(in the rows, 128 means zero)
Known rows, with every way that one mark hangs from another
vakeb{mibo{bize{mibur vume zumi}}}: [120 101  99 180 119 158 166 140 159  76 120 103  93 188 114  72  95  91
 187 127 135 169 101  82 140 143 100 157 152 132 156 135  82 146 155 122
  52 130 116  57 148 135  48 121  86 104 126 110 115  72  91]
mibo{vakeb}: [ 95 120 124 162 156 159 160 137 143 143 142 129 152 167 117 133  95  98
 183 128 137 128 119  65 122 120 138 158 120 125 153 188 141 181 118  98
 107 120 113  87 146 138  82 132 107 125 141 124 116  90 131]
zagu{mibur{bize sigele{nevaraz}}}: [ 89 109 127 151 158 166 157 150 158 174 138 119 174 144 103 114  93  83
 202 104 110  97 129  96 116 112 146 181 112 144 132 151 178 154 110 119
 102 138 114  73 155  56  97 147 117 128 152 118 122  87 150]
silup{poda}: [ 92 122 126 158 145 160 147 141 152 136 132 146 162 175 119 119 103  96
 202 151 126 159 115  70 126 107 153 143 114 110 152 200 113 168 107  97
 129 127 110  84 146 151  83 148 127 125 154 123 104  94 113]
suno{zumi{bize{mibur}}}: [ 98 116 100 160 147 174 139 148 168 110 117 142 120 180 111  88 103 103
 167  97 128 151 123  60 140 111 134 164 128 127 159 182 142 104 143 126
  99 115 112  78 162 174  77 129  98 113 156 166 129  88 129]
silup{bize{mibo{vakeb}} poda}: [ 97 129 127 176 137 143 127 143 130 118 135 119 130 181 112 140 104 103
 196 210 145 134 105  61 132 118 153 151 152 124 143 207 110 132 120  91
 110 114 114  84 159 141  70 141 109  93 113  94 111  97 116]
vakeb{mibo{bize}}: [ 88 110 102 157 146 159 168 132 162  61 149 120 132 174 102  94  81  90
 190 124 142 162 109  76 111 113 137 151 143 115 149 166 112 169 127  91
  97 117 113  74 145 131  66 121 120 112 140 121 122  90 111]
suno{zumi{bize}}: [ 81 112  99 152 152 176 137 141 158 139 128 150 122 185 103  90  99 100
 171 120 137 135 123  58 136 107 139 150 125 119 139 184 131 118 137 136
 136 115 110  88 160 168  81 126 120 113 154 159 128 101 137]
vakeb{mibo{bize{mibur}}}: [105 116 101 164 140 158 170 139 171  28 138 113 128 167 110  91  81  91
 186 107 132 177 108  76 112 115 126 162 144 123 168 164 125 151 134  80
  60 117 117  65 152 137  62 120  97 114 145 135 121  73 103]
suno{zumi{bize{mibur{zagu} vume}}}: [101  97  82 174 136 158 117 156 153 151 117 150 106 194 121  99 139 100
 171  90 125 145 135  84 158 125 147 172 139 137 152 174 116 123 159 157
  95 107 107  53 164 168  73 118  86 102 124 153 127  91 116]
mibo{bize{vume} vakeb}: [101 111 103 172 133 150 151 129 136 146 142 115 123 185 107 125  97 100
 182 146 136 126 106  84 124 137 140 180 149 129 128 170 118 183 127 135
  83 127 107  80 167  99  62 124 100 116 126 101 123  87 121]
mibur{bize{vume} sigele zagu}: [ 78  89  97 160 149 142 121 147 140 219 142 128 159 172 104 125 142  94
 202 111 115 104 150  89 127 124 159 161 128 146  98 156 130 155 130 131
 124 135 107  51 143  88  78 128 113 107 125 109 123  89 123]
bize{zumi}: [ 93 109 119 164 146 166 164 140 158 161 124 126 137 176 121  94  95  96
 196 136 138 141 116  59 135 121 122 142 102 120 141 164 107 153 130 113
 123 136 113  79 122 161  83 139 117 122 145 127 117  88 117]
poda{silup{bize}}: [ 97 124 124 158 148 156 128 134 155 136 127 114 143 192 117 117 109  80
 219 134 136 140 126  63 121  95 139 145 138 129 133 191 133 119 132 123
 105 125 109  75 126 185  82 143 139 117 164 122 131 100 121]
vume{bize{zumi}}: [ 82 105 109 154 162 171 160 130 155 154 122 135 108 186 122  89  98  83
 206 123 134 123 117  61 129 129 111 135  94 117 142 151 120 137 141 113
 116 142 113  83 111 146  78 124 120 116 138 128 119  92 120]
zumi{bize}: [ 74 115  97 155 156 170 146 139 161 167 138 138 142 178 103  96 111  89
 189 105 136 149 128  63 121 107 131 160 116 115 126 191 129 145 123 108
 116 120 110  72 148 162  80 134 118 117 153 144 133 102 128]
poda{silup}: [ 92 121 123 153 150 165 148 134 159 145 137 112 155 179 126 112 106  79
 202 111 129 149 128  67 131 100 129 151 131 124 130 183 128 148 119 117
 114 107 103  84 119 167  85 144 132 127 169 128 116  98 129]
mibo{bize vakeb}: [ 90 120 111 161 149 153 163 132 142 125 148 115 136 177 108 130  84 106
 190 138 139 125 101  71 117 124 145 175 135 124 141 181 151 178 125 118
  95 128 111  89 166 109  69 123 104 122 134 109 128  81 127]
vakeb{mibo}: [ 91 110 115 157 153 165 168 137 162  78 143 132 145 167 112  95  86  81
 184 118 138 168 130  75 117 107 127 133 125 118 152 177  99 169 119  72
 105 111 115  70 125 161  76 128 121 116 149 135 111  96 116]
mibur{sigele{nevaraz}}: [ 91 109 128 154 159 161 159 143 156 166 144 130 167 149  99 105  92  77
 194 142 118 143 146  86 101 104 120 180  91 146 123 169 148 135 105 129
 124 156 112  86 157 106  88 131 124 130 166 114 119  85 134]
zagu{mibur{sigele}}: [ 98 114 136 151 155 165 170 154 171 140 139 110 174 158 117 112  95  80
 188 107 118 145 121  75 119 113 119 170 101 129 117 161 162 167  96 107
 119 127 118  76 131 108  97 156 115 121 166 115 120  86 137]
poda{kobik silup{bize}}: [ 91 113 138 161 150 173 117 132 164 152 132  85 143 196 124 112 106  79
 225 120 127 143 136  62 120  94 122 128 136 123 141 193 126 100 121 145
 105 120 105  69 136 179  78 133 153 105 156 108 133 115 120]
zumi{bize{mibo} suno}: [ 84 114  84 160 146 175 131 142 168 141 148 118 118 168 100 100 117  89
 173 160 142 146 117  54 125 103 113 155 146 113 108 202  96 126 107 109
 113  85 107  83 133 179  75 139 106  97 131 159 132 116 137]
suno{zumi{bize{mibur{zagu}}}}: [ 86 107  93 165 151 159 129 159 161 128 121 148 125 186 123 101 125 107
 173  91 130 149 130  67 148 115 151 166 128 130 168 184 149 118 150 132
 108 104 111  61 160 173  79 119  91 111 137 163 131  87 125]
suno{zumi{bize{vume}}}: [ 93 102  92 163 137 175 125 140 149 161 122 150 100 196 100  89 114  92
 168 114 136 132 131  75 145 118 137 158 137 126 120 178  94 124 139 155
 119 114 107  77 158 160  73 125 115 104 143 148 125 105 132]
kobik{poda{silup{bize{vume}}}}: [119 117 119 164 116 152 109 135 151 158 137 122 106 205 109 110 129  62
 193 123 138 142 124  98 157  96 143 128 169 138 110 192  84 123 134 141
  94 129 110  66 132 147  78 132 126 113 170  94 114 100 106]
kobik{poda{silup}}: [103 123 125 150 133 158 143 138 166 137 150 116 141 182 122 110 113  68
 179  90 134 149 120  85 159  91 128 128 152 124 125 195 119 143 114 120
 116 110 107  84 126 138  91 133 125 129 186 114 102  94 115]
silup{bize}: [ 95 120 119 162 152 159 137 135 156 139 131 134 144 182 103 118 103  88
 211 151 141 144 124  63 110 103 162 147 117 123 140 188 124 145 127 101
 106 139 118  70 129 171  81 138 126 116 150 129 135 100 115]
zagu{mibur{bize}}: [ 87 116 114 153 151 170 152 143 161 148 133 122 166 161 116 125 102  91
 202  93 126 108 111  78 129 114 172 155 130 116 148 166 156 190 116  87
  92 105 114  65 126 100 100 161 114 124 144 137 128  96 138]
zumi{bize{mibur vume} suno}: [119 112  82 169 135 175 129 145 166 154 121 136 109 179 104 100 132  91
 183 115 123 164 122  76 124 116 104 166 135 126 130 194  95 130 115 134
  61 109 108  66 152 174  61 142  81 110 142 165 131 101 125]
vakeb{mibo{bize{mibur vume}}}: [119 107  96 174 123 157 158 135 163  57 135 114 113 181 107  87  92  82
 187 112 129 180 111  88 125 129 123 170 155 131 159 153  93 158 137 103
  42 119 114  52 152 126  54 121  93 105 138 122 119  78 100]

Rows
[115 106 114 154 165 170 161 145 174 123 111 121 108 170 114  91 103  95
 200 128 110 135 117  51 121 125  55 145  94 134 128 147 139  94 126 127
  91 156 114  93 110 157  62 130  83 110 140 144 117  80 125] -> vume{bize{mibur{sigele} zumi{suno}}}
[100 103 115 156 143 162 143 149 155 190 133 110 160 165 104 113 116  85
 195  96 111 104 126  91 132 128 146 167 130 138 106 145 143 171 106 122
  99 128 113  62 138  72  87 161 109 113 145 111 124  88 139] -> zagu{mibur{bize{vume} sigele}}
[118 112 110 162 145 157 161 148 174 117 121  98 126 170 104  91  94 111
 191 151 119 145  98  53 116 124  80 166 120 135 118 146 145 111 120 144
  91 151 113  94 143 134  58 136  79 116 142 132 126  67 117] -> mibo{bize{mibur{sigele} zumi{suno}}}
[108  93 102 191 112 145 135 155 154 163 127  98 113 173 135  98 134  85
 183 140 133 151 125  78 166 141 121 172 139 139 141 148  71 139 151 118
  84 101 111  43 115 164  73 126  81  93  97 107 113  86 100] -> bize{mibo mibur{zagu} vume zumi}
[118  98  92 171 127 166 158 135 155  90 126 112  82 191  98  83  92  99
 191 173 147 154  96  75 128 133  93 134 152 117 125 150  58 160 134 140
  90 115 110  78 135 147  43 124  95 101 111 120 115  94 107] -> vakeb{mibo{bize{vume zumi{suno}}}}
[128 118 120 177 127 153 114 139 158 131 113 111 124 197 124 110 124  74
 216 123 122 152 129  83 132 110 131 167 151 144 141 174 106 115 143 133
  53 125 109  55 131 186  70 144 107 110 158 118 127  92 110] -> poda{silup{bize{mibur vume}}}
[ 68  96 106 155 168 146 140 150 142 206 147 135 180 152  99 125 120  97
 205 122 112  92 152  92 111 106 161 177 112 151 132 163 167 148 129 129
 125 143 109  66 158  83  89 125 116 123 137 116 121  88 135] -> mibur{bize sigele{nevaraz} zagu}
[ 92  99 101 156 148 157 134 134 146 204 138 122 155 169  93 108 119  90
 197 122 115 102 141  78 125 121 142 160 128 140  97 153 120 142 119 119
 115 147 107  68 138  94  77 142 116 112 144 116 122  91 132] -> mibur{bize{vume} sigele}
[104 114 119 159 144 153 163 145 165 116 142 113 155 152  97  98  88  89
 190 135 109 148 125  88 101 113 115 210 111 151 144 156 176 116 121 133
  75 166 113  83 175  85  71 119  99 129 164 111 127  67 122] -> mibo{bize{mibur{sigele{nevaraz}}}}
[ 73 110  95 159 136 172 130 141 163 126 139 126 108 179 105  85 102  92
 153 136 141 130 119  57 150 109 137 164 148 118 124 185 103 100 133 124
 135  88 109  86 148 168  81 125 116  94 137 145 125 109 137] -> suno{zumi{bize{mibo}}}
[ 92 114 136 165 147 167 116 137 155 149 128 116 152 189 115 121 105  96
 225 171 125 155 127  71 116 103 149 124 116 112 161 204 111 121 113 120
 117 139 111  70 160 156  76 138 149 103 144 102 122 110 106] -> silup{bize poda{kobik}}
[115 109 124 174 129 155 119 135 144 183 106 106  98 212 121  98 116  79
 219 150 139 131 122  69 141 120 119 144 146 137 115 160  87 112 151 162
 100 136 107  65 123 188  67 143 124 105 144  97 121  97 109] -> poda{silup{bize{vume zumi}}}
[104 102  99 170 124 158 151 132 149 166 124 114 106 196 106  90 102  94
 198 153 139 133 103  74 136 138 125 165 129 122 119 148  91 158 142 149
 100 144 109  71 141 120  62 126 110 110 128 100 123  86 109] -> mibo{bize{vume zumi}}
[104 108 101 159 144 167 170 138 163  70 129 114 105 182 101  87  78 105
 193 165 147 157  92  59 119 119  96 130 144 111 140 154  96 152 127 124
 100 119 113  90 132 152  52 124 100 107 121 134 116  90 114] -> vakeb{mibo{bize{zumi{suno}}}}
[106  96  89 173 123 168 124 134 149 178 129 109 102 171 102 101 118 100
 187 176 137  97 113  64 157 130 126 142 160 124 105 155  58 140 129 124
 100  98 106  72 109 138  65 145  96  94  96 130 117 110 126] -> mibur{bize{mibo vume zumi{suno}}}
[ 95 108 106 177 133 146 141 154 165 118 146 111 150 159 132 119 124  88
 181 132 131 159 131  71 141 118 146 176 132 134 162 179 115 153 130  77
  86  91 112  52 118 165  87 128  89 104 125 134 122  89 110] -> bize{mibo mibur{zagu}}
[110 111 142 173 140 171 120 140 169 146 111  67 120 198 140  90 105  86
 227 113 123 149 125  56 139 113  92 129 132 133 167 165 125  66 146 156
  76 135 109  61 135 197  71 134 126 100 146 104 131  94 103] -> poda{kobik silup{bize{mibur zumi}}}
[105 100 119 160 143 167 144 149 149 197 133 116 156 151 100 111 106  76
 199 109 108  94 137 112 122 124 144 189 123 152 112 142 150 158 113 138
  89 141 111  61 163  48  90 151 112 119 142 106 121  91 144] -> zagu{mibur{bize{vume} sigele{nevaraz}}}
[113 107  90 170 130 172 126 146 159 137 114 144 100 191 108  84 116  95
 164 101 125 147 128  76 150 122 131 167 138 133 144 172 107 105 147 146
  86 118 110  65 163 167  71 127  93 108 142 155 125  91 124] -> suno{zumi{bize{mibur vume}}}
[ 90 111  83 164 156 160 132 160 166 143 130 140 134 174 116 121 141 102
 187 112 127 159 126  70 124 107 124 158 125 123 152 201 140 139 124 119
  87  97 110  66 147 187  72 134  78 113 131 173 136  96 124] -> zumi{bize{mibur{zagu}} suno}
[102 114 114 182 116 147 110 138 138 145 127 126 119 189 103 120 123  85
 200 207 137 151 118  81 136 116 158 158 153 126 118 197  60 135 121 107
 103 116 113  62 144 151  70 144 122  87 122  92 112 107 101] -> silup{bize{mibo vume} poda}
[ 93  96  96 174 119 162 129 133 145 198 131 105 110 176 110  90 119  93
 190 153 138  94 121  66 160 139 140 152 154 129 110 143  61 137 145 115
 100 114 108  60 120 125  72 139 107  94 103 108 115  98 118] -> mibur{bize{mibo vume zumi}}
[ 89 106  96 162 140 169 136 135 156 156 134 106 118 160 105 105 107 107
 194 172 141  95 105  45 148 117 122 137 151 116 126 164  91 131 126 104
 113  99 108  84 108 154  73 146 100 100 109 143 121 107 133] -> mibur{bize{mibo zumi{suno}}}
[101 109 111 167 133 169 150 141 164 137 135 105 114 163 112 103 100  96
 185 181 146 138 105  48 141 118 101 143 132 115 121 175  76 137 118 111
 118 101 111  89 104 184  75 141 100 102 118 138 116 104 126] -> bize{mibo zumi{suno}}
[122 120 106 172 139 158 165 143 155 104 120 104 107 173 114 119  89 122
 185 155 137 130  81  53 130 136  98 160 140 126 163 166 143 145 134 138
  60 128 114  95 156 139  55 130  64 121 119 133 122  72 121] -> mibo{bize{mibur zumi{suno}} vakeb}
[107 103 117 186 120 155 147 138 137 173 136  96  98 177 122 109 105  91
 166 168 145 121 116  66 158 147 103 167 144 133 120 158  69 154 135 126
 104 114 109  74 130 137  69 129  94  96  95  88 106  94 122] -> bize{mibo{vakeb} vume zumi}
[ 63  92 107 160 153 143 129 150 144 190 160 110 168 144 100 119 123  87
 193 144 119  93 149  89 126 108 159 189 132 151 116 160 147 126 127 114
 125 123 107  65 149  80  87 119 113 103 117 102 119  92 137] -> mibur{bize{mibo} sigele{nevaraz} zagu}
[ 80  99 122 159 163 146 149 156 150 181 151 132 171 155 109 121 113  80
 199 131 118 134 152  93 109 107 135 181  89 148 126 172 155 150 119 136
 136 146 110  72 151 112  91 121 118 125 146 110 117  87 126] -> mibur{sigele{nevaraz} zagu}
[114 104 109 172 146 155 151 158 164 142 116 127 133 171 130 118 122 108
 198 140 129 154 113  61 138 121 111 142 114 128 169 174 119 158 136 124
  97 112 112  70 119 188  75 135  77 119 116 153 121  85 111] -> bize{mibur{zagu} zumi{suno}}
[118 129 126 170 109 148 117 146 171  93 144  93 108 182 124 100 121  64
 181 125 138 156 112  78 163  90 128 146 181 140 139 196 111  87 132  97
  64 104 114  65 117 165  83 131 103 101 164 107 116  88 104] -> kobik{poda{silup{bize{mibo mibur}}}}
[117 102 104 177 118 168 139 138 155 160 129 106  98 174 110  97 111  90
 182 194 143 138 113  63 151 129  92 150 142 124 107 167  41 145 122 130
 108  98 108  78 103 177  66 143  95  97 108 123 112 108 118] -> bize{mibo vume zumi{suno}}
[125 105 109 182 123 162 141 141 139 161 133 102  87 174 114 118 109  98
 168 196 147 119 104  62 152 143  86 154 155 130 112 166  59 155 123 132
 101 101 107  88 126 156  62 137  81  95  88 113 107 102 129] -> bize{mibo{vakeb} vume zumi{suno}}
[106  94 108 180 126 138 130 158 156 155 147  98 143 162 123 109 140  80
 174 131 114 159 145  84 144 129 117 192 134 153 109 158 100 134 126 110
  93 112 112  47 127 134  77 128  84  91 125 102 117  82 110] -> bize{mibo mibur{sigele zagu} vume}
[ 91 116 116 165 139 161 150 146 148 138 150  90 147 150 123 138  98  97
 178 126 137  89  99  73 146 130 163 168 161 126 144 168 154 185 118  79
  80  79 113  75 136  87  93 150  95 103 105 113 120 101 146] -> zagu{mibur{bize{mibo{vakeb}}}}
